What can hang from each mark:
K_706: K_36 K_814
K_928: K_25 K_103 K_979
K_814: K_584 K_674 K_706 K_928
K_25: K_928
K_584: K_814
K_979: K_674 K_928
K_103: K_674
K_638: K_674
K_674: K_25 K_638 K_814 K_979

In the rows, zero is written as 128.
Known rows, with every way that one mark hangs from another:
K_103[K_674[K_979]]: [133 113 119 130 180 127 121 144 145 111 140 144 130 136 135 120 137 112
 128 121 127 121 130 137 102 135 131 123 116 125  96 115 120 120 125 125
 133 126 120 148 109 125 135 133]
K_25[K_928]: [110 116 137 132 131 134 144 122 125 133 124 126 128 132 130 131 121 127
 135 123 137 131 125 118 126 139 139 131 119 130 122 141 118 127 133 129
 127 135 122 128 139 123 128 128]
K_928[K_979]: [124 120 132 121 118 124 131 124 118 120 127 139 128 131 122 125 143 121
 134 126 116 119 118 133 134 134 127 130 122 127 144 126 120 129 119 130
 120 131 137 130 133 139 118 127]
K_706[K_36 K_814[K_674[K_638]]]: [151 121 155 121 252 114 133 138 152 139 128 112 134 144 115 118 130 123
 132 122 118 134 115 135 129 139 127 127 134 125 109 109 109 122 108 129
 143 114  86 171 130 118 117 128]
K_103[K_674[K_638 K_814]]: [162 110 122 129 234 116 129 131 138 116 131 132 133 149 138 104 117 121
 118 132 122 118 136 129  99 141 132 111 119 124 111 114 112 119 113 126
 137 125 103 153 133 105 123 135]
K_638[K_674]: [ 94 136 124 130 124 131 136 123 101 118 125 124 129 120 133 115 137 111
 124 130 126 133 121 127 125 119 120 130 149 126 141 127 126 120 126 136
 141 127 122 104 126 127 118 132]
K_674[K_638 K_814[K_706[K_36]] K_979]: [150 112 109 124 219  95 124 147 108 164 133 122 130 171 136 109 147 126
 121 128 101 129 118 131 102 154 117 113 104 118 149 117 102 102 111 112
 145 110 103 185 142 128 132 138]
K_584[K_814[K_706]]: [124 123 116 119 118 129 125 117 156 170 131 143 125 140 107 141 119 127
 133 127 140 137 118 120 105 117 136 132 110 133 117 142 126 136 125 118
 112 136 149 149 130 105 125 125]
K_814[K_928[K_25]]: [117 119 135 127 140 113 130 131  45 140 118 142 128 120 120 120 127 122
 136  94 135 121 128 134 144 137 134 140 135 130 144 118 121 127 128 121
 120 136 116 147 133 125 124 127]
K_638[K_674[K_25[K_928[K_103]]]]: [ 56 126 145 136 160 129 157 118  59 121 122 130 125 123 151 112 155 110
 120 133 135 132 101 111 108 142 151 125 130 130 168 136 101 112 126 138
 134 142 114 155 138 129 117 129]
K_706[K_36 K_814[K_584 K_674]]: [133 111 147 115 218 121 143 133 136 159 125 130 128 144 109 143 139 122
 133 134 129 134 103 139 140 128 123 131 141 133  57 130 113 132 126 127
 140 126  93 136 134 123 120 128]
K_706[K_36 K_814[K_674[K_979]]]: [136 107 140 122 218 110 128 147 151 139 136 126 132 140 112 132 152 118
 137 124 124 136 106 145 125 137 139 133 135 126  92 113 112 117 117 119
 145 112  95 173 128 129 130 129]
K_979[K_674 K_928[K_25]]: [ 80 129 127 125 150 142 114 135  52 120 110 125 127 131 122 108 111 138
 145  73  97 127 115 135 144 151 130 147  89 123 136  93 109 115 130 127
 112 128 127 128 135 131 143 123]
K_928[K_103]: [127 128 130 124 122 129 139 122 105 134 122 132 128 129 142 122 148 127
 123 134 128 126 120 128 123 139 129 117 120 128 140 130 122 131 115 130
 125 136 115 169 133 125 124 126]
K_584[K_814[K_706 K_928[K_25]]]: [113 113 120 118 127 116 129 120  72 182 119 157 125 131  98 133 116 120
 139  94 145 129 118 126 121 127 139 145 118 135 140 132 117 136 125 111
 106 146 134 164 133 103 122 124]
K_814[K_584 K_674[K_638] K_706]: [136 122 134 127 196 146 146 138 136 183 132 131 126 146 122 118 126 113
 127 116 111 129 133 130 120 123  96 115  97 124  82 123 110 130 131 125
 123 134 125 103 124 105 112 136]
K_25[K_928[K_979[K_674[K_814]]]]: [100  98 135 125 149 125 141 119  90 128 115 139 128 150 128 117 127 131
 147 127 110 120 114 123 109 158 155 140 108 123 145 123  95 112 123 125
 123 128 121 131 160 129 127 132]
K_25[K_928[K_979]]: [104 109 143 126 122 131 149 120 109 124 125 137 128 135 122 128 132 121
 140 123 127 122 116 122 132 145 138 134 115 128 139 140 110 127 124 132
 119 138 129 131 142 136 117 128]
K_928[K_25 K_103[K_674]]: [138 121 137 123 167 122 128 129  92 137 126 146 131 131 132 117 147 120
 123 110 133 120 116 132 124 138 132 116 111 131 112 109 112 138 105 131
 120 149 112 186 129 121 120 120]
K_979[K_674[K_814]]: [122 115 121 126 152 123 121 128 109 128 117 130 128 142 134 112 121 137
 133 133 110 126 127 129 106 140 145 133 119 123 134 113 113 113 126 120
 131 118 119 130 144 119 139 132]
K_814[K_706 K_928[K_103 K_979]]: [110 108 136 110 102 120 157 115  65 166 115 167 124 143 133 114 172 111
 130 122 119 117 117 128 114 155 118 130 104 129 166 137 105 122 105 120
 103 147 109 188 142 120 109 122]
K_979[K_674[K_638]]: [122 140 135 131 169 139 119 135 122 118 119 119 128 137 139  96 114 131
 136 108  92 121 133 128 115 140 114 132 114 117 156 104 112 116 123 133
 133 115 120 133 127 126 128 135]
K_979[K_674[K_814] K_928]: [ 92 109 113 123 168 134 124 127  77 115 109 127 127 143 134 110 112 139
 136 110 101 129 123 128 117 162 143 139  93 122 133 109 109 104 134 120
 119 120 115 124 144 117 148 129]
K_25[K_928[K_103]]: [109 115 140 130 126 134 155 117 103 140 121 129 129 135 145 126 141 127
 129 130 135 129 117 116 123 150 142 123 113 130 138 141 110 130 118 131
 124 144 111 166 145 120 123 126]
K_928[K_25 K_103 K_979[K_674[K_638]]]: [113 135 144 122 157 128 125 130  45 125 112 133 129 136 136  84 146 126
 146  89  82 109 109 137 134 154 119 127  94 118 186  85  91 123  97 137
 120 133 114 184 142 141 109 129]
K_25[K_928[K_103[K_674[K_979]]]]: [115 101 131 132 177 134 148 134 125 124 133 145 130 141 150 116 152 110
 130 125 136 121 119 127  96 158 145 117 104 126 107 130 104 121 115 129
 130 142 100 187 126 118 128 132]
K_674[K_638 K_814[K_706] K_979[K_928]]: [118 107  94 126 216 124 129 146  87 143 131 127 129 154 142 101 127 128
 130 103  96 132 127 131 105 160 126 115  72 120 138 111  98  93 125 113
 124 119 107 150 139 113 141 138]
K_706[K_36]: [137 127 135 124 144 110 126 130 125 135 123 121 129 147 126 132 141 129
 120 131 125 129 115 130 134 142 121 131 133 127 139 132 126 127 119 127
 138 120 118 147 130 140 129 124]
K_103[K_674]: [140 120 129 127 163 130 128 129 155 120 131 142 130 136 129 126 128 119
 122 128 135 122 132 130 110 129 128 125 124 129  97 123 125 131 123 128
 125 134 120 139 119 116 128 126]

Rows:
[104 119 123 123 184 117 120 132 104 161 124 145 121 154 132 113 133 133
 127 134 112 129 116 120  85 140 152 135  96 125 144 111 100  98 134 112
 119 123 132 149 147 120 139 127]
K_979[K_674[K_25 K_814[K_706]]]
[ 73 123 153 133 167 135 142 124  84 127 115 137 122 140 150 112 140 129
 133 124 122 123 107 112 100 159 156 136 102 125 162 123  95 111 128 131
 123 138 122 172 144 132 130 125]
K_979[K_674[K_25[K_928[K_103]]]]
[ 95 124 123 123 141 131 132 128  36 133 114 129 128 126 133 117 137 133
 131  87 115 129 110 132 151 156 134 125  88 130 144 108 109 126 117 129
 109 145 115 171 139 128 130 119]
K_979[K_928[K_25 K_103]]
[ 90 128 144 125 156 127 116 131  98 105 123 144 120 137 127 110 140 124
 139 120 103 113 109 129 113 141 142 144 110 122 164 105 105 108 128 130
 119 123 144 138 129 153 126 126]
K_928[K_979[K_674[K_25]]]
[ 57 124 106 129 140 140 143 133  49 105 124 128 127 123 154 101 159 109
 128 106 105 133 108 136 122 150 123 121 107 123 156 116 109 105 121 132
 134 127 102 148 123 129 133 133]
K_638[K_674[K_979[K_928[K_103]]]]
[ 80 126 128 121 132 149 132 125  71 118 107 130 125 136 148 105 135 134
 135 102  96 127 115 129 125 167 126 136  83 122 150 109 107 114 120 130
 113 130 111 156 134 120 140 122]
K_979[K_674 K_928[K_103]]
[121 123 112 121 201 133 132 130  92 173 117 135 123 162 140 102 121 130
 135 127  91 125 127 126  99 140 106 121  93 119 115 119  97 110 131 119
 131 126 108 116 150 107 125 141]
K_979[K_674[K_638 K_814[K_584 K_706]]]
[122 100 150 113 221 112 153 131  97 163 115 144 126 141 109 135 142 115
 136 127 138 127 111 140 135 143 126 141 155 134  76 138 111 129 128 121
 135 129  77 144 133 113 119 128]
K_706[K_36 K_814[K_584 K_674 K_928]]
[130 111 131 122 141 140 132 125 170 178 136 142 128 136  94 142 119 116
 131 121 144 140 123 127 107 111 140 134 106 131  93 131 124 141 126 116
 108 134 154 137 122  94 123 124]
K_584[K_814[K_674 K_706]]
[120 107 144 129 160 135 153 119 126 132 123 143 130 140 146 124 141 117
 124 130 143 122 120 117 103 155 141 120 108 131 106 138 109 132 112 133
 122 149 104 172 136 111 120 124]
K_25[K_928[K_103[K_674]]]
[ 96 120 138 142 224 124 142 143  76 124 134 124 125 136 157 100 146 120
 130 117 117 120 113 120 101 161 148 112 101 122 170 121  91 107 124 132
 137 132 111 196 132 138 127 138]
K_674[K_25[K_928[K_103]] K_638 K_979]
[115 111 128 119 149 113 115 129  50 127 116 140 129 138 117 109 132 134
 145 104 101 116 110 137 130 143 148 138 109 122 150  94  99 118 116 123
 120 127 125 141 156 139 126 129]
K_928[K_25 K_979[K_674[K_814]]]
[153 116 141 123 204 123 131 131 161 180 131 122 130 159 100 127 122 117
 126 113 125 135 115 127 110 132 119 128 107 123 122 124 114 135 109 118
 123 122 138 168 122 103 117 127]
K_584[K_814[K_674[K_638] K_706[K_36]]]
[110 102 122 122 188 100 140 129  70 166 124 158 121 148 131 121 139 121
 120 134 139 126 123 118  92 145 153 132 116 132 150 133 108 102 135 106
 117 135 119 158 144 113 130 128]
K_674[K_25 K_814[K_706 K_928]]
[116 133 139 124 159 136 122 131 107 109 119 128 127 140 132  94 127 123
 143 108  82 113 124 133 121 145 113 135 110 115 172 101 104 117 114 136
 126 118 127 137 130 140 116 134]
K_928[K_979[K_674[K_638]]]
[143 121 141 130 185 140 137 140 155 174 136 124 130 143 120 114 123 114
 125 109 113 133 136 126 115 124 109 120 101 121 112 112 114 122 118 122
 119 128 131 132 125 107 116 131]
K_814[K_674[K_638] K_706]
[121 100 114 119 162 114 162 118  34 155 110 154 123 138 145 120 150 121
 125 143 133 117 123 132 116 155 135 117 131 131 123 147 110 129 127 121
 127 144  85 153 147 109 120 135]
K_674[K_814[K_584 K_928[K_103]]]
[ 82 117 108 138 200 107 126 143  65 105 139 133 125 127 142 108 149 110
 120 139 125 129 110 132  96 126 156 121 140 125 153 114 107  94 137 123
 149 115 119 134 129 139 134 141]
K_638[K_674[K_25 K_814 K_979]]
[ 98 115 101 133 163 113 130 136  82 115 136 127 130 127 140 110 146 110
 127 134 122 132 121 136 107 126 141 120 144 123 139 119 116 105 128 122
 152 115 109 122 135 128 131 143]
K_638[K_674[K_814 K_979]]
[130 114 142 111 187  96 140 123  95 139 114 141 129 140 121 128 143 125
 135 130 137 128 111 133 131 153 135 145 156 133 137 137 117 118 116 121
 138 123  76 180 141 122 126 122]
K_706[K_36 K_814[K_928]]
[118  99 115 123 170 114 152 124  57 148 116 149 123 136 131 125 127 122
 129 137 135 119 131 131 121 143 133 127 143 132 109 147 117 127 141 119
 131 134  98 115 141 114 127 138]
K_674[K_814[K_584 K_928]]
[100 105 136 140 227 124 130 145 131 107 142 144 125 141 137 122 133 112
 129 123 143 120 116 123  88 147 159 128 109 129 108 123 103 109 139 127
 131 134 124 154 117 133 138 131]
K_103[K_674[K_25[K_928] K_979]]
[129 121 143 138 237 132 122 137 149 129 137 125 126 127 106 121 102 117
 129 111 135 128 120 126 105 119 155 126 122 128 129 114 116 132 133 129
 123 124 153 153 108 114 122 132]
K_584[K_814[K_674[K_25 K_638]]]
[133 123 122 115 136 114 123 118 150 174 125 137 127 158 104 143 134 128
 128 129 137 138 104 122 113 132 127 136 113 132 131 143 123 134 117 117
 123 128 137 171 130 114 127 121]
K_584[K_814[K_706[K_36]]]
[ 70 132 119 138 176 120 124 143  85 101 139 133 124 120 140 109 153 106
 124 123 122 129 110 131 107 120 138 127 140 124 155 115 114 100 139 131
 146 118 129 127 114 147 129 137]
K_638[K_674[K_25 K_979]]
[122 117 153 126 198 114 132 143 134 175 131 135 125 158 113 134 151 118
 115 124 131 134 108 124 112 135 131 132 106 128 119 119 112 115 123 116
 119 125 143 155 126 131 128 119]
K_814[K_674[K_25] K_706[K_36]]
[ 91 126 114 137 241 129 117 155  77  95 134 119 124 134 144 100 119 125
 129  93 101 123 119 132 119 157 134 124  88 121 163 105 104  95 140 129
 129 118 123 155 112 143 140 136]
K_674[K_25 K_638 K_979[K_928]]
[ 80 100 116 118 152 112 162 115  18 130 115 158 124 131 131 112 153 102
 130 135 120 115 114 136 123 138 124 130 155 128 138 144 107 119 130 129
 135 135  99  95 145 122 107 142]
K_638[K_674[K_814[K_584 K_928[K_979]]]]
[138 109 137 118 163 123 130 127 164 184 130 135 129 155  94 146 129 119
 126 120 140 139 110 126 113 127 132 136 111 130 103 133 122 140 115 115
 116 127 148 160 123 104 125 121]
K_584[K_814[K_674 K_706[K_36]]]
[107 113 126 137 232 140 122 160  72 125 135 112 132 126 120 101 115 119
 138  59 100 127 126 145 146 146 125 123  86 119 122  81 103 114 126 123
 120 122 124 137 115 127 135 135]
K_814[K_674[K_638 K_979[K_928[K_25]]]]
[ 93 116 134 124 215 134 136 130  89 105 123 148 123 139 147 115 142 120
 115 112 127 121 109 125 105 164 145 121  87 132 126 115 106 116 123 130
 109 144 116 181 119 122 133 117]
K_979[K_928[K_103[K_674[K_25]]]]
[134 110 149 132 193 131 146 138 104 138 124 129 131 125 125 106 120 111
 128 105 121 120 144 133 125 141 120 130 134 120 137 115 118 125 123 123
 125 123 115 135 118 109 119 135]
K_814[K_674[K_638] K_928]
[ 90 136 130 126 184 142 124 135  24 123 105 119 129 136 145  85 124 136
 141  69  81 121 114 133 139 166 120 130  77 119 170  85  93 113 112 133
 116 132 104 176 137 124 132 127]
K_979[K_674[K_638] K_928[K_25 K_103]]
